Known rows, with every way that one mark hangs from another:
L[D R[M[V]]]: [3.74, 0.98, 1.45, 3.03, -1.39, -0.12, 0.81, -0.34, -1.89, 1.67, -0.69, -1.18, 5.48, 1.18, -2.47, -1.21, 4.07, 0.05, -0.06, -3.04, 0.01, 0.61, -1.86]
M[R S[C] V]: [3.43, 0.14, -2.28, -0.57, 1.83, -3.62, -2.59, 0.89, -0.91, 3.10, -0.89, -0.61, 3.68, -1.28, -4.49, -1.78, 2.05, -0.04, -0.30, -4.61, -1.02, 1.57, 4.53]
C[G[M] N V]: [2.99, -0.37, 4.39, 1.05, 1.10, 4.07, -1.11, 3.13, -2.69, 3.34, -3.05, -1.31, 0.28, 1.45, -0.75, 0.72, 0.65, -2.00, -2.57, 0.62, 1.38, -0.12, -0.06]
N[C[D[L[R]] G V]]: [5.10, 2.76, 4.88, 1.00, -1.95, 1.21, -3.05, 3.98, -2.71, 4.84, -2.53, -2.78, -3.83, 1.06, -2.30, 2.61, 2.01, -1.07, -2.25, -1.52, -0.12, -2.24, 1.17]
M[S V[C]]: [1.44, -0.84, -2.25, -0.20, 1.86, -0.62, -0.92, 0.92, -0.95, 2.98, -0.44, -0.89, 4.98, -0.31, -3.07, -1.13, 1.22, -0.83, 1.00, -4.20, -2.92, 1.23, 3.13]
M[R S V[C[G N]]]: [4.67, 0.09, 0.43, -1.14, 1.48, -1.85, -4.11, 3.86, -3.66, 5.81, -1.82, -2.26, 2.85, -0.63, -3.60, -3.26, 3.48, -1.62, -1.86, -3.12, -0.45, 2.00, 5.00]
R[A M[S V[C[G N]]]]: [4.29, -1.09, -1.40, 2.32, -0.10, 1.62, -1.15, 3.96, -3.91, 6.57, -4.43, -2.46, 5.17, -1.05, -5.50, -2.62, 0.27, -1.55, -2.58, -2.80, -1.81, -0.82, 3.15]
D[C[G N] L[R[A]]]: [4.03, -0.05, 1.55, 1.40, -3.05, -0.94, -2.07, 4.04, -3.09, 5.31, -3.73, -3.05, -3.06, -1.38, -3.88, -0.90, -3.23, -2.06, -2.83, 1.22, 1.56, -1.62, 3.61]
R[A M[S V]]: [3.08, -2.15, -3.01, 3.68, -0.54, -0.16, 2.07, 0.35, -0.22, 2.63, -2.73, -1.27, 6.70, -1.11, -5.50, -1.60, 0.30, -0.12, -0.50, -3.32, -1.60, -0.78, 0.54]
M[R[A] S[C] V]: [3.74, 0.38, -4.02, 1.54, 0.94, -4.43, -1.63, 1.64, -1.50, 3.82, -2.69, -0.80, 4.43, -1.54, -5.73, -1.98, 0.27, 0.08, -1.19, -4.99, -0.73, 0.38, 4.19]
N[C[D[L] G[M[S]]]]: [3.29, -2.82, 1.69, 0.95, -0.71, 2.50, -1.60, 3.11, -4.49, 3.79, -3.40, -2.17, 0.56, -0.12, -3.21, 0.36, -0.60, -0.80, -1.22, 0.62, -2.35, -0.26, 3.28]
R[A M[S[C]]]: [1.45, -0.43, -4.35, 1.45, 0.15, 0.75, -0.09, 1.25, -1.87, 2.77, -3.09, -1.64, 3.63, -2.01, -5.70, -1.19, -3.05, 0.10, -1.83, -2.86, -2.14, -2.01, 3.25]
R[A M[V]]: [1.86, -1.26, -1.79, 3.91, -2.08, 0.30, 2.10, 0.38, 0.37, 1.51, -2.71, -0.10, 4.33, -0.93, -4.36, 0.15, 0.06, 0.14, -1.13, -2.35, -0.70, -1.27, -1.63]
V[C]: [-1.45, 0.63, -1.48, -1.32, 0.45, 0.51, -1.02, 1.20, -1.16, 0.80, 0.07, -0.45, -0.03, -0.53, -1.06, 0.66, -0.73, -0.68, -0.24, -1.90, -2.02, 0.08, 1.74]
D[C[G[M] V]]: [1.69, 0.22, 2.40, 1.12, -0.03, 3.29, 1.29, 2.85, -1.33, 2.40, -1.96, -1.66, -0.11, -1.36, -1.33, 3.08, -0.83, -2.59, -0.65, -0.08, -1.82, -1.62, 1.95]
D[C L]: [-0.92, -1.25, -0.36, -0.65, -1.91, 0.67, -0.28, 0.66, 0.82, 0.41, -0.20, -1.45, -2.75, -0.95, -2.67, 1.05, -3.73, -0.91, 0.14, 0.95, -1.84, -1.20, 2.97]
C[D[L] G[M] N V]: [4.03, -0.85, 5.93, 1.33, -1.08, 5.79, -2.07, 4.03, -2.57, 3.25, -3.93, -2.95, -2.59, 2.71, -1.63, 0.75, 0.64, -1.53, -4.11, 2.70, 1.02, -0.78, 0.78]
R[M[V[C]]]: [0.01, -0.82, -1.45, 0.49, -0.70, 1.68, 0.02, 0.96, -0.12, 1.53, -0.88, -0.40, 3.58, -1.09, -4.38, 0.87, 1.14, -0.63, -0.54, -3.72, -3.05, -0.05, 0.45]
C[D]: [1.18, 1.44, 1.49, 0.78, -1.21, 1.26, -0.87, 0.87, -0.84, 0.12, 0.22, -1.49, -1.15, 1.28, 1.87, -0.15, 1.13, 0.43, -1.13, 1.34, -0.52, -0.38, 1.33]
M[R S V[C]]: [2.27, -0.13, -2.52, -0.96, 1.41, -2.95, -2.22, 1.46, -1.05, 2.37, 0.04, -1.27, 4.27, -1.13, -4.59, -1.48, 2.68, -0.78, 0.15, -5.69, -2.01, 2.04, 4.02]
C[D G[M[R S]] N V]: [6.39, 0.69, 4.33, 0.92, 0.67, 2.55, -3.25, 4.46, -4.61, 3.77, -2.37, -4.41, 0.65, 1.92, -1.79, -1.63, 3.36, -1.61, -3.90, -0.32, 1.14, 0.94, 4.15]
R[M[S[C[G N]] V]]: [4.82, -0.88, 0.86, 0.57, 1.30, 1.54, -2.74, 2.47, -2.92, 6.36, -3.86, -1.76, 3.98, -0.96, -4.36, -2.62, 1.33, -0.98, -2.13, -1.32, -1.18, -0.11, 4.02]
D[C[N]]: [-0.15, 0.47, 1.12, -0.32, -0.84, 1.28, -2.29, 1.47, -1.94, 2.20, 0.61, -1.88, -1.45, 1.01, 0.71, -0.38, -3.48, -0.88, -0.67, 1.23, -0.33, -0.25, 4.67]

Rows:
[3.25, -0.08, -2.86, 1.08, 0.62, -2.58, -3.45, 3.12, -3.41, 4.71, -1.80, -2.16, 4.44, 0.48, -5.21, -3.27, -0.13, -0.55, -2.04, -5.08, -0.18, 1.46, 5.09] | M[R[A] S V[C[N]]]
[6.86, -2.31, 5.62, 2.22, -2.15, 1.55, -2.63, 3.85, -3.11, 4.59, -4.25, -2.40, 0.46, 0.90, -3.16, -0.93, 3.57, -1.60, -3.11, 1.33, 2.23, 2.03, 0.94] | C[D[L[R]] G[M[V]] N]
[5.44, 2.34, 1.92, -1.02, 0.82, -0.44, -5.82, 4.25, -5.23, 4.87, -2.36, -3.63, -1.37, 0.32, -0.97, -3.64, 2.08, -0.54, -3.90, 0.53, 0.36, 0.50, 7.46] | M[R S[C[D G N]]]
[4.86, -0.23, -3.50, 2.73, -0.23, -1.91, -0.48, 1.43, -1.72, 4.90, -3.61, -1.61, 6.42, -2.47, -7.70, -1.28, 0.23, -0.43, -1.29, -5.86, -0.99, -0.54, 2.85] | L[R[A M[S[C] V]]]
[1.06, -1.47, -2.12, 1.99, -1.25, -1.75, 0.63, 1.55, -1.94, -0.54, -2.06, -0.34, 2.01, -1.49, -4.09, 0.23, -1.00, -0.22, -2.11, -2.09, 1.16, 0.73, -0.03] | G[M[R[A]]]
[3.46, -0.77, 2.98, 2.85, -1.10, 1.80, -0.80, 3.25, -4.00, 4.05, -2.83, -0.08, 2.34, 0.43, -0.34, 1.71, 2.58, -0.45, -0.75, -0.52, -1.82, 0.50, 0.98] | N[C[D G[M[V]]]]
[5.97, -0.15, 3.16, 3.02, -4.77, 1.98, -2.00, 4.31, -3.43, 4.04, -5.03, -4.17, -2.22, -0.20, -4.57, -1.74, 0.48, -0.69, -5.48, 1.75, 2.20, -1.91, 1.08] | C[D[L[R[A M]]] G N]
[3.14, 2.68, -3.09, 0.76, 1.68, -1.88, -1.99, 2.27, -1.48, 3.37, -2.31, -2.13, 1.54, -0.54, -5.46, -0.35, -1.15, -0.40, -2.45, -5.40, -0.63, -1.78, 4.08] | M[R[A] S[C[V]]]
[1.88, 0.51, 3.23, -1.01, -1.73, 3.33, -4.02, 4.53, -3.47, 3.82, -2.74, -3.08, -4.26, 1.36, -1.02, -0.95, 0.09, -1.18, -3.72, 2.61, -0.68, -0.64, 3.58] | V[C[D[L] G N]]
[2.45, 0.42, 1.78, -0.16, 0.67, 0.84, -2.62, 3.50, -2.88, 5.22, -2.37, -0.71, 1.09, 0.34, -0.82, -1.10, 1.94, -1.44, -1.50, -0.86, -0.53, 0.87, 2.06] | M[V[C[G N]]]
[4.70, -3.06, -1.26, 1.93, -1.74, -0.92, 0.72, 3.48, -3.06, 4.17, -4.43, -3.24, 1.88, -3.97, -7.04, -0.30, -2.74, -2.79, -0.90, -1.08, -0.77, -0.68, 3.89] | D[C[G[M[S]]] L[R[A]]]
[1.09, -3.19, -2.25, 0.42, 2.04, 0.85, -0.23, 1.22, -1.79, 2.58, -1.37, -0.56, 6.95, -0.66, -4.23, -0.22, 0.56, -1.39, 0.87, -4.45, -2.99, 2.41, 2.77] | G[M[S V[C]]]
[3.92, -0.09, 0.85, 0.04, 0.85, 0.54, -0.16, 3.29, -2.32, 2.86, -1.51, -3.19, 1.58, -2.15, -4.06, 0.81, 0.65, -2.87, -0.97, -2.56, -1.69, -0.43, 4.79] | D[C[G[M[R S]] V]]
[1.45, -0.86, 2.76, -0.72, -1.81, 1.60, -2.18, 2.94, -1.82, 3.64, -2.14, -2.36, -4.06, -0.43, -1.61, -0.45, -2.95, -1.74, -1.55, 3.36, -0.19, -1.21, 3.94] | D[C[G N] L]
[3.28, -1.73, -0.75, 3.17, -2.78, 0.32, -0.89, 3.40, -2.41, 2.95, -3.90, -2.11, 2.78, -0.31, -6.52, 1.08, 0.21, -0.97, -2.43, -3.49, -0.99, 1.08, 1.38] | G[M[V[C[D[L[R[A]]]]]]]
[2.08, -0.65, -0.68, 0.61, -0.77, -0.01, -2.50, 5.14, -5.61, 3.43, -3.82, -1.59, 0.65, -1.69, -4.18, -0.96, -0.89, -1.58, -4.17, -1.58, 0.94, 0.79, 2.61] | V[C[G[M[R[A]]] N]]
[4.26, 0.70, -0.17, 1.78, -3.06, -1.70, -1.60, 4.60, -1.99, 3.65, -4.34, -2.20, -1.15, -1.42, -5.16, -0.13, 2.64, -0.88, -3.60, -1.62, -1.16, -0.86, 2.10] | M[R[A] V[C[D[L] G]]]
[2.23, 2.25, 2.87, -0.44, -0.74, 2.83, -3.95, 4.45, -4.56, 4.05, -1.67, -2.72, -2.54, 1.33, 1.70, -1.29, 1.18, -1.07, -3.21, 1.88, -0.72, -0.21, 3.93] | V[C[D G N]]
[3.83, -0.66, 2.28, 2.07, -3.94, 0.71, -2.10, 1.75, -1.58, 3.15, -1.75, -2.15, 0.92, 0.52, -5.55, 1.47, 1.61, 0.49, -1.50, -3.27, -1.42, -0.60, 0.90] | N[C[D[L[R[M[V]]]]]]
[4.43, 1.47, 4.79, -0.19, -1.44, 1.51, -2.96, 3.83, -1.61, 5.26, -2.44, -3.74, -4.03, 0.23, -3.10, 0.75, -1.02, -2.69, -2.27, 0.07, 1.22, -1.71, 3.39] | D[C[G N V] L[R]]
[2.57, 2.74, 4.27, 1.03, -0.28, 3.93, -2.91, 2.50, -1.72, 2.25, -0.31, -2.92, -2.14, 4.69, 2.02, -0.16, 0.54, -0.19, -2.80, 0.88, 0.88, -0.95, 2.22] | C[D N V]
[2.78, 2.52, -0.57, 3.40, -1.10, -1.93, 0.40, 0.65, -3.46, 1.79, -1.39, -1.17, 2.64, 1.57, -0.51, -1.74, 0.51, 0.43, -0.71, -1.80, 1.33, -0.55, -1.05] | L[D R[A]]
[2.07, -2.25, -0.02, 0.98, -0.36, -1.59, -0.01, 0.74, -0.45, -0.12, -1.03, 0.46, 3.83, -1.04, -3.69, 0.52, 2.76, -0.41, -0.51, -2.92, 0.63, 2.76, -0.27] | G[M[R V]]
[2.41, 2.54, 3.88, 0.33, -0.11, 2.92, -1.77, 3.42, -2.07, 4.54, -1.29, -2.77, -2.71, 1.06, 0.53, 0.60, -1.26, -2.25, -1.71, 0.98, -0.27, -2.13, 3.61] | D[C[G N V]]
[2.39, -0.32, -1.93, 0.24, 2.53, -1.12, -1.44, 0.32, -0.66, 3.85, -1.46, -0.07, 4.36, -0.40, -2.95, -1.20, 0.56, -0.21, 0.74, -3.12, -2.05, 0.75, 3.72] | M[S[C] V]
[1.64, -0.56, 3.04, 0.24, -2.03, 2.77, -3.21, 1.69, -1.46, 1.40, -1.14, -2.56, -3.35, 3.23, -0.22, -1.40, -1.06, 0.38, -2.77, 3.18, 0.90, -0.08, 2.34] | C[D[L] N]
[4.06, -0.52, -1.18, 3.90, -2.46, -1.53, 1.42, 1.02, -0.19, 2.31, -2.71, -0.86, 4.60, -1.70, -5.59, -0.18, 1.73, -0.33, -1.33, -4.00, 0.65, -0.48, -1.56] | L[R[A M[V]]]
[-0.39, -1.26, 1.31, -0.73, -1.77, 1.70, -2.35, 1.34, -0.77, 2.00, -0.50, -2.19, -2.99, 0.98, -1.86, -0.32, -4.68, -0.94, -0.96, 2.00, -0.40, -0.56, 4.34] | D[C[N] L]
[2.70, -0.03, -4.53, 1.06, 0.42, -3.72, -1.15, 2.21, -1.73, 3.17, -1.67, -1.43, 4.87, -1.41, -5.86, -1.66, 0.87, -0.49, -0.71, -6.13, -1.71, 0.72, 3.71] | M[R[A] S V[C]]
